Known rows, with every step that occurs
zelef/bukon/mizo: [-1.53  0.20  0.60 -4.26  1.68 -1.05  2.62  0.08 -1.03 -0.11 -2.41 -0.14
 -0.92 -2.40  2.04 -1.19  1.89 -0.59 -0.01 -1.86  0.34  3.83 -0.48]
pona/bukon/mizo/fabo/gasod/gasol/zopu: [-1.57  0.90 -1.43  2.21  0.25  0.01  4.13 -1.56 -1.38  0.72 -2.39  4.45
  2.17 -0.65  0.22 -0.30  0.61 -1.31 -0.56 -0.94 -0.88  3.59 -0.57]
fabo/gasod/gasol/pona/bukon/mizo: [-0.89  1.39  0.39  2.83 -1.12 -0.92  4.11  0.65 -2.52 -0.37 -3.16  1.88
 -0.25 -1.01  1.37  1.35  1.24 -0.44 -0.89 -0.36 -0.67  2.18  0.77]
zopu/gasol/gasod: [-0.83  0.18 -1.77 -0.09  1.47  0.32  2.46 -0.64 -1.69  0.35 -1.44  1.38
 -1.03 -1.33  1.50  0.69  1.23  0.05 -0.23 -1.79 -1.19 -0.70 -0.50]
gasod/gasol/pona/bukon/mizo: [-0.92  1.29  0.88  1.92 -1.40 -1.52  3.38  1.04 -1.21 -0.18 -3.14  1.64
 -0.63 -1.67  2.18  0.85  2.08 -0.48 -0.02 -0.02 -0.19  2.27  0.03]
pona/gasol/gasod/fabo/mizo/bukon: [-1.58  0.15 -2.71  6.61  0.56 -1.43  3.66  1.19 -1.00  0.62 -2.65  4.53
 -2.14 -0.52  2.81  0.62  0.87 -0.48 -0.72 -2.42 -0.80  2.16 -1.61]
bukon/mizo/fabo/gasod/gasol: [-1.32  0.82 -0.22 -3.23  1.77 -0.10  3.65 -1.06 -1.38 -0.04 -2.57  3.11
  0.66 -1.16  1.83 -0.68  1.49 -0.28 -0.71 -1.16 -1.10  1.73 -0.62]
mizo/fabo/gasod/gasol: [-1.08  0.72 -2.06 -0.74  2.43 -0.53  2.29 -0.45 -2.14  0.76 -2.42  4.10
  0.18 -0.83  1.60  0.45  1.13 -0.69 -0.43 -1.63 -1.77  0.15 -1.02]
gasol/gasod/fabo/mizo/bukon/pona: [-1.51  0.67 -1.16  5.04  0.98 -1.96  3.94  1.20 -1.25  0.48 -2.10  2.43
 -1.67 -0.57  3.32 -0.24  0.78 -1.00 -0.01 -2.46 -0.74  0.37 -2.25]
zelef/bukon: [-1.32  0.16 -0.76 -2.07  2.32 -1.44  1.39  0.72 -1.63  0.49 -2.20  0.44
 -1.50 -2.22  1.86 -0.29  1.52 -0.90  0.21 -2.37 -0.15  2.37 -0.83]
bukon/pona/gasol: [-1.42  1.00  2.05  4.93  0.17  0.08  3.34  0.10 -0.40 -0.22 -2.71  1.23
 -2.18 -1.16  2.15 -0.42  0.70  0.65 -1.14 -0.44 -1.32  2.24 -0.05]
mizo/bukon/pona/gasol/gasod: [-2.06  0.70 -1.78  7.30 -0.42 -0.84  4.64 -0.84 -0.51  0.70 -2.45  2.54
 -1.79 -0.88  2.17 -0.22  1.37 -0.08 -0.76 -2.22 -1.02  3.51 -0.78]
fabo/mizo/bukon: [-1.58  0.58  0.12  1.78  1.98 -1.63  2.24  1.05 -1.59  0.10 -1.47  2.56
 -0.64 -2.21  1.74 -1.00  0.89 -0.17 -0.09  0.17  0.05  2.42 -2.78]
gasol/pona/bukon/mizo/fabo/gasod: [-0.77  1.94  0.53 -1.16 -0.03 -1.22  5.44 -0.94 -1.85  0.20 -2.87  3.06
  0.79 -1.76 -0.15 -1.07  0.56 -0.12 -1.16  0.24 -0.68  2.85  0.78]
zopu/gasol/gasod/fabo/mizo/bukon/pona: [-1.28  0.29 -0.80  3.30 -0.23 -0.55  3.84  0.26 -0.76  0.53 -1.54  2.23
 -0.47 -0.91  3.23 -0.27  1.64 -0.36 -0.20 -1.15 -0.79  1.14 -1.44]
gasod/gasol/pona/fabo/mizo/bukon: [-1.04  1.03 -0.21  3.93  0.21 -2.63  2.66  3.17 -1.08  0.22 -3.26  5.01
 -0.08 -0.92  2.97  0.54  2.52 -0.81  0.07  1.31 -0.68  2.13 -1.72]
pona/gasol: [-1.28  0.51  0.12  3.03  1.02 -0.13  2.36  0.41 -0.96 -0.02 -2.65  2.47
 -2.31 -1.46  1.78  0.36  0.72  0.43 -0.94 -1.16 -1.01  1.94 -0.09]
bukon/mizo/fabo/gasod: [-1.23  1.06  0.44 -4.56  2.47 -0.03  4.33 -1.68 -1.49 -0.12 -2.25  2.83
  0.59 -1.59  0.85 -1.65  0.59  0.01 -1.00 -1.16 -0.95  1.71 -0.29]
pona/fabo/mizo: [-0.91  0.91  1.27  1.54  2.39 -1.35  2.02  2.07 -0.91 -0.21 -2.18  4.60
 -0.46 -1.10  1.32 -1.00  0.61 -0.16 -0.43  1.04 -1.06  0.27 -2.23]
zopu/gasol/gasod/fabo/mizo: [-0.66  0.07 -0.92  0.68  1.30 -0.26  2.41  0.96 -1.50  0.23 -1.58  2.31
 -1.02 -0.90  2.67  0.55  1.05 -0.30 -0.19 -1.26 -0.97 -0.99 -1.33]
zelef/bukon/pona: [-1.48  0.54  0.94 -0.07  1.37 -1.17  2.25  0.37 -1.11  0.34 -2.34 -0.63
 -1.45 -1.93  2.19 -0.95  1.53 -0.65 -0.02 -1.64 -0.50  2.68 -0.70]
mizo/bukon/pona: [-1.93  1.07  0.59  3.13  0.14 -1.21  3.78 -0.31 -0.63  0.33 -1.96  1.12
 -1.07 -1.95  2.52 -1.11  1.41 -0.31  0.03 -1.61 -0.32  2.91 -0.84]
fabo/mizo: [-0.93  0.68  1.54  0.15  3.08 -1.02  1.36  1.60 -1.99 -0.43 -1.59  1.62
 -1.26 -1.92  1.39 -0.71  0.14  0.17 -0.37  0.74 -0.52  0.10 -2.56]
zelef/bukon/pona/gasol: [-1.65  0.33  0.57  2.70  0.43 -0.62  2.68  0.26 -0.56  0.38 -2.89  0.52
 -1.85 -1.52  2.02 -0.63  1.63 -0.11 -0.80 -1.20 -0.78  4.38 -0.24]
gasod/fabo/mizo/bukon: [-1.51  0.58  0.31  1.70  1.15 -2.10  2.61  2.04 -1.02  0.26 -2.04  3.07
 -1.28 -1.72  3.71 -0.49  0.99 -0.91  0.28 -1.55  0.20  1.70 -1.90]

Rows
[-0.69  0.97  0.48  1.25  0.89 -1.70  1.85  2.46 -1.96 -0.10 -3.17  1.49
 -1.70 -1.34  3.07  1.55  1.98 -0.60  0.16 -0.48 -0.78  0.01 -0.26]
gasod/gasol/pona
[-0.62  1.12 -0.17  2.47  0.93 -1.12  2.67  1.98 -3.24 -0.24 -3.14  1.80
 -1.15 -0.70  2.15  2.09  1.05 -0.61 -0.73 -0.72 -1.23 -0.09  0.49]
fabo/gasod/gasol/pona
[-2.02  0.63 -1.63  7.48 -1.05 -1.24  4.93  0.01 -0.14  0.78 -2.86  3.04
 -2.14 -0.57  3.61  0.05  1.45 -0.65 -0.46 -3.33 -0.86  3.03 -0.31]
mizo/bukon/pona/gasol/gasod/fabo
[-0.89  0.43 -1.34  2.19  2.59 -1.69  2.53  1.89 -1.98  0.18 -2.09  2.55
 -2.21 -0.62  2.71  0.58  0.18 -0.94 -0.02 -2.55 -0.93 -1.84 -2.15]
gasol/gasod/fabo/mizo
[-1.49  0.27 -0.19  5.55  1.96  0.32  2.62  0.87 -1.36  0.23 -2.72  3.37
 -0.94 -0.55  1.16  0.59 -0.12 -0.60 -0.95 -0.84 -1.02  2.93  0.11]
pona/gasol/zopu
[-1.07  0.21 -1.47  5.42  1.40 -0.92  2.91  1.57 -1.31  0.19 -2.78  3.77
 -2.62 -0.28  2.54  0.93  0.30 -0.21 -0.93 -1.99 -1.26  0.24 -1.45]
pona/gasol/gasod/fabo/mizo
[-1.95  0.56  1.01  8.09  1.05 -0.55  3.53  1.00 -0.95  0.19 -2.04  3.42
  0.19 -0.83  1.40 -1.12  0.30 -0.31 -0.95  1.44 -0.58  5.12 -2.14]
fabo/mizo/bukon/pona/gasol/zopu
[-1.76  0.62 -0.82  7.46  0.71 -1.07  3.88  0.31 -1.09  0.29 -2.00  2.98
 -1.18 -0.91  1.67 -0.81  0.86  0.30 -1.04  0.12 -0.91  3.19 -2.72]
fabo/mizo/bukon/pona/gasol/gasod
[-1.04  1.13 -0.15  2.09  1.64 -0.66  3.26  0.85 -1.78 -0.02 -2.68  4.49
 -0.57 -0.52  0.96  0.24  0.31 -0.59 -0.86 -1.29 -1.53  0.18  0.12]
pona/fabo/gasod
[-1.25  0.32 -2.31  4.68  1.53 -0.32  2.99  0.00 -1.51  0.33 -2.69  2.85
 -2.67 -0.68  1.44  1.06  0.54  0.05 -0.97 -2.50 -1.49  0.48 -0.62]
pona/gasol/gasod
[-1.32  0.91  0.84 -5.68  2.42 -0.46  3.68 -1.39 -0.41  0.01 -2.15  2.48
  0.18 -2.11  1.51 -2.22  1.21  0.04 -0.26 -0.96 -0.57  1.83 -0.89]
bukon/mizo/fabo
[-1.90  1.37  0.00  5.31 -0.29 -1.06  4.84 -0.11 -0.74  0.42 -2.50  3.80
 -0.08 -0.77  1.90 -0.89  1.14 -0.60 -0.65 -1.27 -1.06  3.00 -0.14]
mizo/bukon/pona/fabo/gasod
[-0.74  0.94  0.87  0.98 -0.07 -1.27  3.55  1.69 -0.75  0.21 -2.23  4.45
  1.01 -1.66  1.61 -0.82  2.11  0.09 -0.57  2.55 -0.53  2.89 -0.46]
zopu/gasol/pona/fabo/mizo/bukon
[-1.48  0.58 -0.43  3.15  0.17 -1.12  2.68  1.20 -1.11  0.46 -3.15  2.43
 -0.31 -0.30  2.40  0.31  2.15 -1.21 -0.40 -1.33 -1.41  2.77 -0.41]
zelef/bukon/pona/fabo/gasod/gasol
[-1.46  1.19  1.13  0.34 -0.54 -0.57  3.75 -1.09 -0.65 -0.16 -2.00  1.34
 -0.62 -2.31  0.79 -1.01  0.80 -0.07 -0.25 -1.18  0.09  2.77 -0.34]
pona/bukon/mizo
[-1.43  1.12 -1.05  0.12 -0.45 -0.35  3.96 -1.90 -1.09  0.51 -2.36  3.82
  1.07 -1.36  0.62 -0.53  1.26 -0.48 -0.56 -1.21 -0.81  2.83 -0.64]
pona/bukon/mizo/fabo/gasod/gasol
[-0.38  1.50  2.01  1.07  1.94 -2.18  3.03  3.16 -1.51 -0.32 -2.96  4.11
 -0.55 -1.18  1.32 -0.66  0.75 -0.19 -0.69  2.21 -1.01  0.40 -1.03]
gasol/pona/fabo/mizo
[-1.44  0.61 -0.55 -1.12  2.49  0.25  3.78 -0.74 -1.70  0.19 -2.57  3.90
  1.75 -0.41  1.27 -0.39  0.79 -1.11 -0.64 -0.89 -1.15  2.39 -0.54]
bukon/mizo/fabo/gasod/gasol/zopu
[-1.82  0.77  1.30  6.05  0.42 -0.90  3.40  0.64 -0.60 -0.01 -2.04  2.68
 -0.87 -1.56  1.96 -1.40  1.00  0.52 -0.99  1.13 -0.50  4.22 -2.25]
fabo/mizo/bukon/pona/gasol
[-1.67 -0.06 -1.93 -2.38  2.55 -0.46  3.03 -0.42 -1.73  0.76 -2.85  3.04
  1.86 -0.72  1.41 -0.42  1.66 -1.82 -0.31 -1.51 -0.64  4.70 -0.64]
zelef/bukon/mizo/fabo/gasod/gasol/zopu
[-0.72  1.38 -0.71  4.76 -0.68 -1.24  3.10  1.21 -3.03  0.14 -3.01  2.42
 -0.69 -0.87  1.21  2.06  0.92 -0.68 -0.72 -0.72 -1.06  0.88  0.49]
fabo/gasod/gasol/pona/bukon
[-1.23  0.36 -1.20  4.84  2.11  0.04  2.03  1.35 -3.21  0.11 -2.55  2.80
  0.03  0.09  1.65  2.16  0.18 -1.59 -0.44 -1.52 -1.31  0.79 -0.16]
fabo/gasod/gasol/zopu
[-1.23  0.52 -2.37  1.34  3.17 -0.15  2.48 -0.13 -2.46  0.95 -2.47  4.79
  1.30 -0.10  1.07  0.65  0.42 -1.53 -0.42 -1.38 -1.82  0.83 -0.91]
mizo/fabo/gasod/gasol/zopu
[-1.25  0.64 -1.18  5.49  1.52 -0.35  2.61  1.79 -1.96  0.29 -3.03  5.58
  0.65  0.71  1.51  1.63  0.56 -1.73 -0.48 -1.08 -1.75  0.83 -0.09]
pona/fabo/gasod/gasol/zopu
[-0.79  1.41 -2.04  1.33  0.50 -1.32  3.44 -0.29 -2.24  1.02 -2.89  4.70
  0.74 -0.99  0.62  0.56  1.11 -0.78 -0.66 -0.58 -1.57  1.22 -0.30]
mizo/fabo/gasod/gasol/pona/bukon
[-0.46  1.70  0.81  1.90  1.18 -1.56  4.14  2.04 -2.29 -0.16 -3.42  3.99
 -0.68 -0.62  1.04  0.44  0.48 -0.45 -1.06  0.12 -1.43  0.32  1.12]
gasol/pona/fabo/gasod
[-0.60  1.25  1.99 -1.17 -1.65 -0.14  4.24 -0.45 -0.86 -0.22 -2.18  1.03
  0.38 -2.39  0.90 -0.58  1.70  0.52 -0.61  1.19 -0.07  3.00  1.23]
zopu/gasol/pona/bukon/mizo
[-1.04  0.49 -2.08  1.69  1.90 -1.49  2.96  1.07 -1.71  0.47 -2.47  2.18
 -2.71 -0.61  3.13  1.07  0.49 -1.23  0.30 -4.47 -1.04 -2.02 -0.68]
gasol/gasod/fabo
[-1.46  0.81 -0.07  2.70  1.43 -1.85  2.83  1.55 -0.54  0.30 -2.06  5.38
  0.05 -1.37  1.62 -1.29  1.21 -0.47 -0.19  0.54 -0.54  2.35 -2.42]
pona/fabo/mizo/bukon
[-1.70  0.95  1.51  3.48  1.18 -1.40  3.02  0.76 -1.13 -0.04 -1.57  1.66
 -0.52 -1.92  2.01 -1.64  0.92  0.06 -0.33  0.82 -0.26  2.81 -2.67]
fabo/mizo/bukon/pona
[-0.88  1.44  0.82  2.36  1.10 -2.68  3.73  2.73 -1.21  0.12 -2.87  4.85
 -0.03 -1.43  1.62 -0.94  1.30 -0.43 -0.46  1.73 -0.50  2.33 -1.21]
gasol/pona/fabo/mizo/bukon
[-1.35  0.17 -0.71  3.86  2.10 -0.43  1.15  1.77 -1.85  0.29 -2.47  2.45
 -0.35 -0.45  2.49  1.63  0.95 -1.70  0.48 -1.38 -0.87  0.90 -1.05]
gasod/gasol/zopu
